Known rows, with every step that occurs:
C/P/A/R: [ 21.8   0.3   7.1  -0.5  13.5 -42.1  -9.3   8.2  37.6  17.5  -1.4  15.1
 -16.6 -64.1 -18.4  -7.6  -9.0  -3.1 -21.4  -2.5 -25.4  -6.9   2.5 -35.5
  -5.2  -8.2 -55.6]
P/C/X: [-12.4 -24.5  14.3   5.9  -8.6   9.8 -35.6  -3.6 -36.6   2.5  24.4 -24.8
  11.7 -42.8 -17.6 -31.0 -35.9   6.4  -7.7 -14.6 -40.0 -44.5   4.9 -20.0
  10.5 -21.9 -41.7]
P/C: [  1.8  -2.1  -2.2  13.8  -6.2   1.9 -28.7   4.6 -43.9  -8.6  -7.9  11.3
   6.7   8.3 -21.3 -10.2 -19.7  -5.6  -3.3 -27.9 -24.6   3.2 -15.4  -9.4
   3.4 -15.4 -41.0]
V/P/G: [ -1.6 -27.1  -6.6  16.4 -10.7  20.8  -7.6 -10.7 -55.1  -0.4  17.3   9.6
 -16.9 -37.1 -14.2  11.2  -4.6  11.7 -15.5 -21.4   3.3  13.0 -10.5  16.7
 -18.8 -18.0 -54.9]
L/A: [ 39.7  -5.0 -38.5  25.8 -42.1  32.9 -22.5  15.5 -15.8   1.6 -42.0   6.9
   3.1  -3.2 -15.9  26.6  -5.8 -15.6 -16.1 -10.6  19.1 -26.3  10.8  14.3
   2.3  -2.8   2.7]
N/R: [ 19.6   4.6 -23.6  20.0 -15.9  25.5  -3.6  -7.1 -53.3 -38.4  -8.5  14.8
  10.1  48.8  16.7  10.8 -23.3  26.0 -15.5 -11.0  31.6 -23.3  25.7   4.8
  66.3  16.5 -20.5]
B/A/R: [ 63.5  34.7   9.2  29.0 -14.9  10.2  -1.5  21.1  42.3 -19.0   3.0  25.6
 -12.6  21.6   9.0  48.3   6.4 -11.9 -10.9  -8.1 -38.2  -7.8  21.1  17.5
 -16.7   9.4  17.7]
L/A/R/V: [ 47.4  36.3 -26.2 -11.9 -18.6  23.0  17.1  10.4  52.3  18.0 -18.6   4.7
 -14.0 -33.0  -5.7  17.1  -3.0 -28.8  -8.3  13.0  -8.1 -16.5   7.8 -28.3
 -22.0   9.4  36.3]
V/P/C: [-21.1  -5.0   3.1  14.1  -9.3 -21.1 -22.0   3.5 -69.2  18.8  -5.3   5.7
  14.8   5.7 -31.6   3.7  -1.1  13.0 -11.7 -31.8 -10.6  23.4 -18.5  -3.5
  -6.7 -19.1 -34.0]
G/P/A/R: [ 32.7  13.6  10.1  41.8  14.3   8.6 -12.8   1.5   2.6   4.9 -27.4  27.5
  -5.7   7.0   1.9  14.8   7.0   7.1 -20.5  11.8 -14.1   9.8  -7.3 -12.8
  -9.0  17.0 -48.7]
L/A/R/Q: [ 43.3  18.9  -9.4   1.4 -17.0  14.9  -1.4  16.3  47.6   3.0 -34.4  10.0
   0.5  17.0   5.6  28.7  23.8 -37.2 -14.4  20.7  -6.0 -12.7   5.1   3.5
   3.5  18.7  55.3]
C/X/Q/R/V/P/A/L: [-22.3 -13.5   4.3  12.2  12.0  -9.5   1.5   1.7  31.4  12.3  11.5 -16.8
 -37.9 -68.6 -19.4 -15.4  -1.4 -17.5   9.2  19.6  14.6  22.9  22.0  -5.7
 -58.9   8.3  23.8]
C/R/V: [ 21.2  28.7  -7.0 -39.2   1.2  18.1  26.7  -2.8  11.3  -2.2  16.7  -4.5
   0.7 -32.1  20.8 -31.3 -27.7   3.7  -1.9   9.5 -22.2 -37.8  -2.3 -29.4
  -8.5  11.7   6.1]
B/A/R/Q/X: [ 21.0  12.3  14.1  -8.2  -1.6  35.5  -2.1  11.8  84.5 -28.2  30.4  17.3
 -14.0  29.0  36.7  62.6  36.8  -4.3   7.4  24.7  15.3 -16.3  43.5  29.9
  15.9  12.6  61.2]
X/Q/R/N: [ 10.7 -22.3   3.9  -4.6  23.7  27.3  16.7   2.2  41.2 -48.4 -31.7  17.0
 -33.5  69.6  33.7  16.6   3.6 -25.8  32.9  25.4  25.3  32.2  -3.5  51.5
  34.6   8.6  33.0]
T/A/R: [ 66.6  40.4   7.1  -5.1 -26.3  -9.9   2.5   5.7  32.0 -14.2 -19.4  15.4
 -14.4  21.8  -5.5  39.1   6.5 -11.0 -21.7  -7.8 -17.3 -25.6  34.3  12.7
  11.5   0.9  14.8]
X/Q/R/V/P: [ -1.8   3.9  -5.9 -17.9   3.4   9.3  30.7   2.2  12.3  -4.5  -8.3   3.2
  -9.0  53.9  13.2  35.5  20.6   0.7  16.1   2.3  31.4  16.5  -6.8  36.1
  -3.5   6.0  37.7]
C/X/Q/R/V/P/A: [-35.0 -27.9  -3.3  -3.0   3.7 -21.4  -1.2  -6.4  19.9  18.0   3.7 -25.1
 -14.7 -40.9  -1.2 -20.8  10.8  12.1  15.0   6.3  26.6  25.8  -3.1  10.4
 -15.7  -8.2   3.2]
P/A: [  8.9  -9.8 -23.2  18.9 -10.1   7.0 -34.2   4.4 -13.9  -3.8 -22.0  18.2
 -19.3 -44.5 -16.2 -14.8 -10.7  15.1  -9.2 -22.1  19.0  23.1  -5.5  -6.1
   0.8 -12.2 -49.7]
V/P: [  9.8   1.0  -7.8   1.7 -18.5  18.5  -6.4   8.1 -51.5   9.2 -10.5  11.9
   1.1   6.6 -12.1  39.6   1.8  27.8 -22.8 -22.7  18.5   0.4   0.7  14.1
   6.4 -10.3 -16.3]
G/P/C: [  6.4  -1.5   4.0  45.9  14.5  19.0 -17.5  -4.8 -55.2 -16.1 -19.5  21.8
  33.3  55.2 -12.0  -5.8 -11.4   3.0  -5.4 -19.5 -13.7  -3.6 -22.7  -4.9
   8.0   2.7 -55.8]
P/C/R/V: [ -6.3  23.4   2.9 -29.0   6.2 -15.9  14.3  -6.1  -5.6   5.9  21.1 -10.7
  13.6 -34.4   4.4 -57.0 -28.6  -7.3   6.7   0.1 -42.5 -17.4 -16.9 -46.3
 -19.9   4.1  -7.3]
B/A/R/Q: [ 51.2  34.2   7.3   9.9  -0.7  13.0   8.9  16.8  76.2 -27.7  -0.7  25.0
   0.5  45.1  21.6  29.1  26.5 -22.8  -1.6   0.1 -18.8   4.0  12.5  18.2
  -2.1  17.4  61.1]
C/X/Q: [ 28.0 -29.0  -5.1  20.8  -5.7  17.4 -17.9   5.6  11.6 -31.9  -4.7 -27.5
  -5.0  -1.5   3.1  -0.4 -34.5 -15.4  12.0  10.7 -22.0 -66.2   8.2  29.9
  16.7 -11.1  -9.8]
N/R/V/P: [ -7.7  18.7 -29.7 -10.9  -9.5   8.5  29.4 -11.5 -41.1   1.6   6.1   4.2
  12.7  13.2   4.2   5.9  -5.7  37.1 -11.7 -15.3  54.3   8.7  16.6 -14.1
  31.3   8.6  14.3]
Q/R/V/P/A: [-29.0  -2.0 -11.6 -15.2  -0.5  -2.1   2.7  -4.7  -3.2  24.8  -3.5  11.3
 -19.9 -28.7  -4.5  -2.4  24.9  31.1  -3.1 -15.9  50.0  59.4  -7.7  -2.8
 -15.9  -4.7  -7.0]

Rows:
[ -8.9  19.7  -8.6   3.7 -16.2 -38.6   1.0   6.8 -10.7  50.8 -13.7  -6.6
  13.3 -27.9 -35.8  -0.9  11.1 -20.3  -7.7  -7.7 -17.2  29.9 -12.8 -33.6
 -41.5  -7.3  17.8]
L/A/R/V/P/C
[-30.5  -5.2   3.7  -1.6   9.4 -31.6  10.3  -1.0 -11.5   3.2  -6.0  -6.0
   6.1  48.7  -9.4   2.6  15.0 -14.2  25.4  -8.3  -0.2  39.2 -24.8  16.0
 -15.1  -3.6  14.9]
X/Q/R/V/P/C
[-17.0   4.1 -29.9  -6.9  -4.9  -9.9  -2.3  -1.9  -8.4  29.1  -8.7   5.8
 -13.0 -72.8 -24.0 -20.2   3.2  29.8  -6.8 -25.2  43.7  51.5 -11.5 -25.1
 -21.2 -16.1 -19.1]
R/V/P/A
[-24.1   9.0 -11.8 -14.6  -2.7 -37.0   6.3  -3.2 -13.9  36.1   4.9  -8.1
  -1.2 -84.3  -7.2 -41.5  -0.3  27.2 -10.3  -5.2  12.4  31.3 -12.9 -34.2
 -30.8  -2.1 -19.0]
C/R/V/P/A
[-51.2 -15.0  28.8 -29.4   4.5 -14.7  -8.3  -2.2 -16.3   8.8  36.2 -15.6
  17.9   1.4  22.1   5.6  25.3  17.3   1.9  28.4   8.0 -15.3  12.9   4.5
  14.0   6.5  21.2]
V/P/C/R/Q/X
[ 12.6 -37.4 -11.5   1.3  12.0   3.8   1.0 -13.1   1.6 -16.9  33.0  12.6
  -7.6 -62.6 -15.9 -23.8 -29.8 -10.6 -10.8 -23.1 -12.1 -32.2  -3.0  -7.7
   3.0 -24.7 -82.5]
C/P/G
[ 25.0  32.9  -8.9   7.5  23.5  19.2  17.4  -5.7  43.0   9.0 -12.8  19.6
  -8.0 -25.0   2.4 -11.6   0.6   1.7  -4.7   8.9   0.5  17.8 -10.9 -41.8
 -21.5  14.6 -17.3]
G/P/A/R/V
[  3.5 -13.0   8.8 -23.3  15.2  51.7  14.4  -3.2  18.4 -30.4 -13.7  26.2
 -31.7  41.3  34.0  15.7   6.0   0.9   9.2   9.9  32.4  34.4   6.1  27.7
  39.9   6.3  19.3]
Q/R/N
[-28.5   3.9 -36.4   6.5  -7.0 -21.8   4.7 -12.6 -31.5  16.7  -6.1   5.3
  -1.2 -41.7 -11.7 -30.0  -0.3  40.3  -9.7 -20.3  62.6  50.5   6.1 -29.0
  13.8  -0.1 -16.4]
N/R/V/P/A
[ -3.0 -11.0  -5.6 -29.1   0.4  61.9 -13.1   0.7  31.5 -29.6  17.6  10.9
 -14.7  15.5  27.7  40.2  17.0  13.1   5.1  16.9  49.8 -27.2  29.6  23.0
  42.4   0.2  28.2]
R/Q/X
[-25.3  10.6 -10.3 -11.5  -0.3 -14.5   1.7  -3.8 -35.4  24.0   6.1   0.6
  11.9 -22.0 -30.0 -17.2  -6.5   8.7   0.6 -30.4   2.9  32.0 -20.3 -27.0
 -18.5 -19.0  -8.9]
R/V/P/C
[-21.6 -21.5  -4.3   8.5   4.2 -28.9  -1.9  -2.7   1.2   6.0  13.4 -41.8
  13.8 -25.7 -20.0 -36.5 -26.3 -15.9  23.7   0.2 -26.1 -20.8 -11.3  -2.0
 -13.0 -20.4   3.9]
R/V/P/C/X/Q
[  5.4 -33.2   8.3  57.4  16.0  -2.8 -20.0  -3.5 -17.1 -27.0 -10.8 -25.0
  30.0  37.0  -5.3 -24.7 -29.9 -20.6  17.3   9.8 -38.4 -50.9 -12.2  18.9
  10.6  -3.6 -34.8]
G/P/C/X/Q
[-30.3 -11.8  27.9  -2.4  24.5  16.4  -4.1  -8.4  -2.5 -18.9  24.2  -1.7
  31.1  42.0  37.7  -2.3  18.4   8.7   7.1  39.1   6.7 -38.2   7.7   5.2
  26.1  24.3   4.5]
G/P/C/R/Q/X
[-13.2 -14.0  13.4  10.2  29.5  19.5  18.8 -14.9  26.4 -24.7   6.0 -14.8
  18.1  61.7  20.3 -23.1  -4.6 -18.7  32.3  16.8  -9.0 -23.3 -11.7  12.9
   5.7  13.9   7.2]
G/P/C/X/Q/R/V
[-16.0 -13.6   5.9 -22.3   2.0  11.7  24.2  -5.1  14.0   4.9  14.3 -24.0
  -5.1  15.9  13.0  15.1   8.4   8.8  13.2  10.4  16.3 -16.0   5.4  26.7
  -0.8  -0.3  34.5]
C/X/Q/R/V/P
[ 21.1  29.7 -18.6 -12.0 -22.4  -2.3  21.6   9.9  15.0  43.9 -16.2  -1.9
  -2.8 -27.5 -15.7  32.5  15.8  -5.8 -18.6   6.0  10.6   5.3   5.5 -15.8
 -31.3   2.5  39.0]
L/A/R/V/P
[-22.9   0.4  26.9   2.9  -7.4 -49.4 -10.0   3.3 -76.8  24.2   8.9 -13.6
  25.7  -8.6  -7.1 -22.7  -9.2  11.1 -16.2  -2.3 -51.9  -9.2 -18.5 -13.4
 -17.4   2.1 -32.8]
V/P/C/R
[-37.8   4.8   8.5 -19.6   3.2  -9.8   7.8  -6.4 -31.4  20.3   9.8   4.5
   8.0  23.3 -10.0   0.4  16.4   9.1   4.3 -21.0   7.1  41.1 -17.6  -5.0
 -11.4  -6.6   1.8]
Q/R/V/P/C
[ 53.5  40.4   6.6 -20.2 -13.0  -5.5  12.3   3.5  64.6 -22.2 -20.0  14.9
  -4.5  42.8   8.6  20.9  26.2 -24.3 -13.0   0.3  -0.7 -12.2  24.7  12.2
  24.3  10.1  59.6]
T/A/R/Q
[-16.3 -15.9   9.4 -14.6  13.0   7.0  10.4  -8.7  37.0 -18.0  17.5 -25.4
  -5.2  26.0  12.5 -24.6 -12.0 -23.4  34.7  10.0 -17.3 -17.7  -6.2  11.2
   1.3  -0.5  19.4]
P/C/X/Q/R/V
[-11.5 -38.1  28.6  15.1   2.9  -0.4 -19.2  -0.5  -3.2 -25.7   2.9 -20.8
  -2.7  60.4  13.1   3.7  -5.7 -19.7  22.7  12.5 -30.9 -30.0  -1.5  45.3
  15.9   0.7  -7.5]
P/C/X/Q/R
[-32.3  -8.2  22.7 -12.5  16.5 -40.4  11.0  -3.4 -37.6  12.7   1.8  -9.1
   9.8 -26.9   3.9 -48.5 -12.4   0.6   0.2  14.2 -27.0  35.1 -15.4 -20.4
   0.5  -2.6  -4.4]
V/P/C/R/N
[-13.6  25.7   9.7 -13.4   4.9 -29.5   8.7   0.5 -14.2  35.8   9.2   1.5
   1.8 -16.8 -25.8  -1.9   1.3  -4.3  -4.3 -13.7 -29.1  32.9 -18.3 -38.2
 -30.7  -9.3  -2.5]
A/R/V/P/C
[-29.8 -40.9  33.0  16.4   1.2 -19.6 -14.4  -0.5 -24.8  -4.8   4.3 -25.1
   5.5  55.8   6.0  13.4  10.0  -6.2  14.9   8.6 -20.2 -15.2  -4.6  50.4
   7.1  -2.7  -1.6]
V/P/C/X/Q/R
[-32.2 -21.2 -10.4  20.7   2.7 -41.3   4.0 -13.4 -21.3  -9.1  13.5 -44.2
  28.8   4.2  -8.7 -43.0 -30.8  -5.3  21.7   5.5  -4.2 -22.0   3.2  -6.6
  20.8  -4.9   7.3]
N/R/V/P/C/X/Q
[  1.2  13.5   8.3  -3.4   4.5 -21.9  -3.4   7.2  24.8  19.6 -16.0  13.6
 -10.1 -18.1  -1.5   8.4  33.4   2.8 -14.9   8.9   7.1  44.4  -9.2  -8.2
  -7.8   6.8  18.3]
V/P/A/R/Q
[-10.7  -7.8  16.0 -38.0   2.5  33.3  -2.9   0.4  22.4 -21.0  31.2  -5.2
  -0.7   1.3  44.7  19.1  12.6  13.4   3.1  39.9  15.4 -50.8  27.7  14.4
  31.8  16.0  28.7]
C/R/Q/X
